What can hang from each mark
z10: z117 z206
z117: z10 z363 z517 z838
z517: z117 z206
z663: z117 z206
z206: z10 z363 z663
z363: z117
z838: z117 z206

Each row was made from one small tree. Brackets hold a mark, then the marks that hang from it, in the order of their numbers. Every link used is in the known rows. Write each row's tree.
Known rows
[z206 z10 z363 [z663 [z117 z517]]]: [ 3.694  0.289  3.771 -0.911  0.880  1.463  1.653 -2.314  2.770 -0.462
 -0.985 -2.475  1.809  0.535  2.840 -5.390  1.065 -3.100 -2.307  2.599
  1.564 -1.079 -0.459 -0.844 -0.192]
[z10 z206]: [ 0.360 -0.127 -0.872 -0.615  3.741  1.470  1.491  0.123 -1.395 -2.229
 -3.003 -0.908  0.373 -1.924 -1.287  1.357  0.480 -0.018 -2.048 -1.298
  1.785  0.431  0.020  0.840 -0.583]
[z517 [z117 z10] z206]: [-0.322 -0.061 -0.925 -0.879  1.459 -1.830 -5.304  0.482 -4.654 -2.926
 -2.567  1.827 -2.659  0.892 -1.327  1.249 -2.516  1.183 -2.676 -3.186
 -1.308  0.797  1.275  1.247  0.852]
[z363 [z117 z10 [z517 [z206 z663]]]]: [-1.266 -0.973  0.721  0.482 -2.202 -1.067  0.409  2.169 -0.790  0.051
  0.003  1.832 -0.648 -0.464 -0.565  1.736  0.578  2.663  1.134  0.174
 -3.721 -0.793 -1.706 -0.065  1.299]
[z517 z117]: [ 0.392 -1.124 -1.331 -1.528  0.698 -0.575 -2.032 -0.405 -3.630 -1.899
 -1.478 -0.664 -0.062  0.245 -0.825 -0.104 -1.284 -0.150 -2.179 -2.414
  0.444  0.327  1.646  2.817  0.413]
[z363 [z117 z10]]: [-0.192 -1.814 -0.762  0.464 -0.883 -1.313  2.583  0.982 -1.331  1.285
  0.645  1.383 -0.307 -1.962 -0.479  1.724  1.199  1.795  1.627 -0.112
 -1.733 -1.230 -0.884  1.393  1.340]
[z517 [z206 z10 z363 [z663 [z117 z838]]]]: [ 2.862  0.305  2.578 -1.953  1.751  1.585 -0.731 -0.787  0.300 -2.057
 -2.413 -0.345 -0.881 -0.670  1.564 -2.704 -1.032 -2.997 -2.431 -0.222
  1.435 -0.199 -0.034 -0.753 -0.618]
[z663 z206]: [ 0.294 -1.196 -2.387  0.117  0.081  1.788  1.085 -0.327 -1.376 -0.174
 -0.688  0.392 -2.554 -2.980  0.647  0.855  0.355 -0.039  0.966 -3.911
  2.347  0.976  0.243  2.955  1.069]
[z363 [z117 z517 [z838 z206]]]: [-1.761 -0.666 -0.421 -0.523 -3.466 -0.505  0.289  2.317 -0.492  0.889
  1.171  2.403  0.164 -1.296 -0.585  1.502  1.741  0.356  3.524  0.300
 -2.280 -0.006 -1.452 -0.501  0.145]
[z206 z363 z663]: [ 2.604 -0.410  0.987 -0.575  0.718  1.326  2.040 -2.314  1.817 -0.522
 -0.666 -2.175  2.082  0.759  1.176 -3.554 -0.624 -2.278 -3.513  1.934
  3.061 -1.607  1.566  0.496 -0.389]
[z117 z10 z363 [z838 z206]]: [-2.396  1.755 -2.048  2.686 -0.968 -2.831 -1.408  0.467  0.758  3.922
  2.865  4.711 -1.755  1.729 -0.356  0.833 -1.518  0.376  2.945  1.620
  0.378 -0.463  0.511 -3.467 -0.552]
[z10 z117]: [ 1.079 -1.700 -1.215 -0.735  2.548  0.051  1.471 -0.796 -0.833 -0.859
 -0.225 -4.692  1.220 -0.887 -1.125  2.860 -0.546  0.630 -1.463 -1.726
  1.169  0.384  1.905  2.720  0.756]
[z206 z663]: [ 1.457 -1.574  0.312 -1.638  0.311  1.537  2.761 -0.129  0.950 -0.727
 -0.905 -1.552  1.069 -0.216 -0.301 -1.232 -0.109 -0.015 -2.534 -0.295
  2.391 -1.413  1.625  0.664  0.016]
[z10 [z117 z838]]: [ 0.426 -0.466 -1.464 -0.655  1.598  0.061  0.946  0.424  0.320 -0.643
 -0.287 -2.568  1.040 -0.338 -0.787  2.256  0.554  0.096 -0.276 -1.303
  1.525  0.717  2.052  1.493  0.273]
[z838 [z117 [z10 [z206 z663]] z363 z517]]: [-1.743  0.682  0.808  1.406 -0.341 -0.606 -0.388 -1.200  0.446  1.633
  2.580  1.011  0.557  1.856 -0.646 -0.768 -1.347  3.156 -0.698  1.644
 -2.522 -0.556 -0.929 -0.256 -0.646]
[z10 [z117 [z517 [z206 z363 z663]] z838]]: [-0.320  0.647  0.140 -0.294  0.356  0.392 -1.425  0.884  1.121 -1.918
 -0.851 -2.309  1.109  1.549 -0.335  1.407 -0.196  0.278 -1.130 -0.312
 -0.212  1.162  1.311 -0.001  0.138]
[z838 [z206 z663]]: [ 1.068 -1.574 -0.543 -2.124 -0.010 -0.039 -0.144 -1.159 -0.557  0.230
  1.020 -0.161  0.206 -0.942 -1.376  0.187 -0.168 -0.802 -1.020 -0.293
  2.368 -0.759  1.393 -0.879 -0.715]
[z838 [z206 [z10 [z117 z517]] z363 z663]]: [ 3.072 -0.923  2.135 -1.777  1.501 -0.812 -0.587 -2.999  0.096 -0.291
  0.827 -2.226  2.069 -0.092  0.548 -0.762  0.598 -1.667 -2.710  2.447
  1.326  0.309  1.195 -1.478 -0.163]
[z838 [z117 z10 z363]]: [-0.880 -0.626 -0.454  1.128  0.201 -1.324  0.393 -1.963 -0.407  3.046
  3.928  1.002 -0.016  0.192 -0.421 -0.403 -2.820  2.008 -0.076  0.527
 -1.109 -1.222  0.129  1.280 -0.371]
[z117 z10]: [-0.711 -0.230 -1.835  2.101  1.778 -1.638  0.441  0.618  0.302  1.160
  0.384  1.616 -0.216 -0.776 -0.688  1.073 -0.411  1.154 -0.289 -0.315
  0.752 -0.954  1.060  0.265  1.411]
[z10 [z117 z838] [z206 z363 z663]]: [ 2.294  1.505  0.688 -1.401  3.373  1.662  1.629 -1.416  0.971 -3.165
 -3.151 -3.265  1.958  1.533 -0.171 -0.228  3.107 -0.617 -3.040  1.449
  2.343  1.015  1.323 -0.248 -1.084]
[z117 z517]: [-1.905 -0.411 -0.624  1.163 -0.171  0.236 -0.537  1.554  0.648 -0.272
  0.047 -0.751  1.306 -0.401 -0.565  0.994 -1.366  0.408 -0.331 -0.809
 -0.574  0.071  0.089  0.539  0.667]
[z363 [z117 z10 [z517 z206] z838]]: [-2.447  0.307 -0.227  1.033 -2.633 -1.274 -0.535  3.460 -0.222  0.416
 -0.002  4.105 -0.987 -0.470 -0.315  1.771  1.281  1.916  2.869  0.127
 -3.648 -0.124 -1.618 -0.909  0.990]
[z206 z363]: [ 1.301 -0.293 -0.683  0.933  2.166  0.376  0.746 -1.973  0.399 -0.003
  0.023 -1.603  1.589 -1.013  0.779 -1.447 -1.923 -2.779 -1.857  0.686
  2.514 -0.794  1.120  1.545  0.002]
[z517 [z117 z10] [z206 z663]]: [ 0.616 -0.166  0.284 -1.959  0.600 -1.092 -4.471  0.280 -3.698 -3.378
 -2.983  1.447 -2.279  2.091 -1.109 -0.176 -1.616  1.549 -3.785 -2.329
 -0.977  0.218  1.522  0.523  0.592]
[z363 [z117 z10 z517 z838]]: [-2.386  0.249 -0.525  1.507 -2.930 -1.336  0.759  3.158  0.585  1.430
  0.885  3.676 -0.066 -0.411 -0.154  1.197  2.307  1.980  3.311  0.910
 -3.058 -0.553 -1.495 -0.603  1.183]

Write each row's tree
[ 2.018 -0.112  2.733  0.019  0.659 -0.406  1.752 -0.594  0.461  0.320
 -0.395  0.353  2.305 -1.727  2.982 -2.037  1.255 -2.188 -0.672  3.324
 -0.956 -0.023 -1.119 -0.206  0.917]  [z206 z10 [z363 [z117 z517 z838]]]
[-0.811  0.182 -1.471 -1.067 -1.134 -1.422 -3.229 -0.501 -3.306  0.039
  0.239  1.377 -1.152  2.073 -0.659 -0.235 -2.106 -0.776  0.003 -1.037
  0.191  0.657  1.151  0.130 -0.962]  [z517 [z117 z363 [z838 z206]]]
[-2.951  2.504 -1.692  2.685 -2.789 -1.008 -2.488  1.212  2.180  3.001
  2.539  2.297 -2.510  2.157 -0.528 -0.859 -0.610 -0.748  5.655 -0.481
 -0.514 -0.493 -1.681 -2.695 -1.144]  [z663 [z117 z10 z363 z517 [z838 z206]]]
[-1.844 -0.677 -0.193 -0.086 -3.124  0.094  1.516  2.838 -0.049  0.538
  0.358  1.871  0.571 -1.246 -0.051  0.985  1.517  0.763  3.001  0.068
 -2.363 -0.276 -1.456  0.434  0.465]  [z363 [z117 z517 z838]]
[ 0.701  0.876  0.131 -1.294  1.366  2.555  2.090  0.051  0.416 -1.669
 -2.768 -0.869 -0.549  0.388 -0.779 -1.112  1.319 -0.463 -0.599 -0.580
  2.159 -0.368 -0.577 -0.651 -1.741]  [z10 [z206 [z663 [z117 z363 z838]]]]
[ 1.512 -1.238 -0.184 -0.255  1.280  1.104  0.987 -0.677 -1.325 -0.833
 -1.009 -1.319 -1.419 -2.859  1.675  1.372  1.664  0.668 -0.141 -2.820
  0.819  2.138  0.013  2.485  1.860]  [z663 [z206 [z10 [z117 z517]]]]
[-2.068  3.372 -1.387  2.405 -0.486  0.276 -1.789  1.708  2.630  0.301
 -0.455  2.185 -1.332  1.282 -0.172 -1.763  2.110 -1.214  3.750 -0.448
  0.220 -0.115 -1.573 -1.783 -0.608]  [z663 [z117 [z10 [z206 z363]] z517 z838]]
[-1.937  0.017  0.045  0.827  0.008 -1.008 -2.665  0.059 -0.251  0.607
  2.493  1.976 -0.010 -0.198 -1.099  0.189 -1.722  2.523 -0.611 -0.482
 -2.523 -0.169 -0.068  0.790  0.378]  [z838 [z117 z10 [z517 z206]]]
[ 1.013  0.872  0.460 -1.281  2.156  1.378  2.357 -0.636  0.134 -1.858
 -2.440 -3.389  0.655  2.175 -0.786  1.400  1.327  1.288 -1.869  0.719
  1.262  0.950  0.794 -0.634 -1.499]  [z10 [z117 z363 z838] [z206 z663]]
[ 1.988 -1.538 -0.332 -0.311  1.592  1.045  1.777 -1.575 -1.820 -0.103
 -0.694 -1.657 -1.964 -2.725  1.860  1.334  0.609  0.407 -0.264 -2.644
  1.299  1.764  0.109  2.695  1.478]  [z663 [z206 [z10 [z117 z363]]]]
[-0.586  0.738 -2.780  2.443 -1.839  0.966  0.156 -0.940 -0.179  2.428
  1.120  0.849 -5.619 -0.440  0.908 -0.638 -0.109 -0.168  5.368 -3.953
  1.218  0.149 -1.989  1.475  0.041]  [z663 [z117 z10 z363] z206]
[-1.064  0.282 -0.993  0.376  0.381 -0.048 -0.369  1.395  1.004 -0.814
 -0.042 -2.397  1.562  0.693 -0.684  2.332  0.539  0.831  0.201 -0.802
 -0.107  1.260  1.385  0.624  0.530]  [z10 [z117 z517 z838]]
[-0.845  1.708 -0.569  0.374 -1.395  0.595 -2.083  0.740  1.929  0.831
  0.955  0.766 -0.862 -0.137  0.249 -1.999  0.944 -3.014  3.785 -0.744
  0.957  0.104 -1.221 -1.520 -1.106]  [z663 [z117 z517 [z838 [z206 z10 z363]]]]
[-1.180  0.369 -0.665 -0.089  0.661  0.134 -1.671  1.671  0.244 -1.755
 -0.748 -2.013  0.579  0.660 -0.980  2.908 -0.412  0.931 -0.270 -1.528
 -0.609  1.549  1.126  0.428  0.373]  [z10 [z117 [z517 z206] z838]]
[-1.892  1.170  0.016  0.181 -1.042 -0.757 -2.589  2.306  1.330  0.439
  0.828  3.041  0.924 -0.391  0.021  0.341  0.951 -0.895  1.488  0.809
 -0.202  1.098  0.115 -2.826  0.052]  [z117 z517 [z838 [z206 z10]]]
[ 0.177  0.101  2.294 -0.009  0.768  0.587 -1.731  0.472  0.496 -1.903
 -1.464 -0.682  0.996  0.119  0.726 -0.696 -1.979 -0.547 -2.972  0.556
 -1.004  0.424 -0.136 -0.742  0.450]  [z117 [z517 [z206 z10 z363 z663]]]
[ 0.831 -0.268 -0.483 -0.253  4.084  0.762  1.827 -1.681 -1.993 -1.676
 -2.025 -5.126  0.519  0.396 -1.407  3.414 -0.803  1.411 -2.069 -0.636
  0.510  1.242  0.275  1.333 -0.808]  [z10 [z117 z363] z206]
[ 0.482 -0.563  0.200  0.928 -0.526  0.001  1.228 -0.927  0.098  0.433
  0.416 -1.082  1.713 -0.904  1.028 -0.877 -0.738 -1.510 -0.051  1.506
 -0.686 -0.767 -0.799  1.523  0.354]  [z206 [z363 [z117 z517]]]
[-0.952 -0.548 -1.054  0.461 -1.701 -1.256  2.193  2.185 -0.222  1.555
  0.640  3.460 -0.537 -1.417 -0.024  1.112  2.321  1.235  2.911  0.397
 -1.396 -0.949 -0.758  0.189  1.050]  [z363 [z117 z10 z838]]
[ 3.272 -0.589  1.643 -2.098  0.984  0.036 -0.252 -3.129  0.343  0.385
  0.782 -0.949  0.485 -0.915  0.699 -2.645  0.613 -3.363 -1.046  1.461
  2.625 -0.619  0.321 -1.565 -0.932]  [z838 [z206 z10 z363 [z663 z117]]]
[-0.223  0.301  0.463  0.599 -1.974  0.833  1.115  0.089  2.380  1.089
  0.561 -0.986 -0.740  2.244 -0.067 -2.284 -0.423  0.497  0.799  0.030
  0.476 -1.650 -0.566 -0.934 -0.558]  [z206 [z663 [z117 z10 z363 z517]]]
[-1.047  0.288 -0.237  0.224 -1.109 -0.634 -0.718  0.031  0.796  0.665
  1.547 -2.540  0.783  2.523 -0.818  2.083 -0.959  0.977  0.786  0.652
 -0.409  0.984  0.884 -1.057 -0.643]  [z10 [z117 z363 z517 [z838 [z206 z663]]]]
[ 1.054  0.959  1.294 -0.860  0.900  1.852  2.029 -0.354  0.399 -2.277
 -2.866 -0.271  1.401  0.301  0.198 -1.570  2.614 -0.588 -1.966  1.915
  0.555 -0.160 -0.889 -0.652 -0.981]  [z10 [z206 [z363 [z117 z517 z838]] z663]]
[ 1.657  0.761  1.102 -0.048 -1.052  1.920  0.759 -1.748  3.039 -0.274
 -0.173 -2.482  0.988  1.714  1.147 -4.630 -0.053 -2.873 -0.702  1.231
  2.058 -1.564 -0.131  0.005 -0.966]  [z206 z363 [z663 [z117 z517]]]
[-2.046  1.488  1.975  0.732 -1.873  0.319 -1.549  2.168  1.308  0.267
 -0.376  1.864 -0.635  2.223  1.152 -0.504 -3.040  0.031 -0.076  1.250
 -1.757  0.650 -0.673 -3.128 -0.728]  [z117 z363 [z517 [z206 z10 z663]] z838]
[ 2.673 -1.242  0.317 -0.146  0.514  1.119  2.164 -1.955 -1.611  0.106
 -0.833  0.198 -1.486 -3.562  3.005 -0.879  1.803 -1.423  0.285 -1.007
  0.976  1.006 -1.004  2.731  1.492]  [z663 [z206 z10 [z363 z117]]]
[ 0.449 -0.084 -0.695  0.058  0.639 -2.371 -2.763 -3.780 -0.586  2.520
  4.792  2.200  0.536 -0.573 -0.899 -1.115 -0.892 -0.282 -0.142  1.740
  0.272 -0.714  0.767 -0.171 -0.819]  [z838 [z117 z10] [z206 z363]]
[-1.910  0.139 -0.102  0.477 -3.779 -1.709  0.141  2.488  0.538  1.455
  1.468  4.122 -0.193  0.063 -0.498  0.942  2.745  1.696  3.399  1.446
 -2.878 -0.594 -1.317 -1.917  0.670]  [z363 [z117 z10 z517 [z838 [z206 z663]]]]
[ 2.916 -0.698  3.179 -2.324  1.282  0.826  0.400 -0.506 -0.795 -1.942
 -2.351  0.329 -0.170 -1.331  1.668 -1.484 -0.542 -1.770 -3.028  0.945
 -0.040 -0.262 -0.206 -0.341  0.024]  [z517 [z206 z10 [z363 [z117 z838]] z663]]
[ 0.403  0.639  0.552 -0.721  1.185  2.398  1.620 -0.062  0.289 -1.918
 -2.601 -1.716 -0.286  0.626 -0.934 -0.878  0.744  0.026 -0.971 -0.506
  1.133 -0.287 -1.070 -0.470 -1.408]  [z10 [z206 [z663 [z117 z363 z517]]]]
[-0.187 -1.113  1.866 -1.028 -0.476 -1.511 -2.131 -2.768 -1.429  2.647
  4.846  0.525  0.844 -0.627 -0.261 -0.186 -2.549  0.591 -0.112  1.633
 -2.172  0.359 -0.814 -0.791 -1.132]  [z838 [z117 z363 z517] [z206 z10]]
[-0.806 -0.842 -0.392  1.079  0.587 -0.484  0.459 -0.592 -0.272  0.283
  1.057 -4.922  1.163  1.437 -0.698  2.931 -2.686  1.588 -0.460 -0.416
 -1.006  0.751  0.570  1.381  0.289]  [z10 [z117 z363 z517]]
[-4.418  2.838 -1.109  4.639 -2.303 -2.243 -1.592  2.598  2.639  3.198
  2.030  4.180 -0.545  3.364  0.466  0.276 -1.790  1.734  2.881  2.077
 -2.101 -0.043 -0.479 -3.341  0.315]  [z117 z10 z363 z517 z838]
[ 0.101 -1.501 -0.338 -1.978 -2.652 -0.050  2.077  1.286 -0.840  0.793
  0.722  2.036 -0.168 -1.733 -0.446  0.645  2.144 -0.108  2.372  0.180
 -0.487 -0.785 -0.613  0.010 -0.274]  [z363 [z117 [z838 [z206 z663]]]]
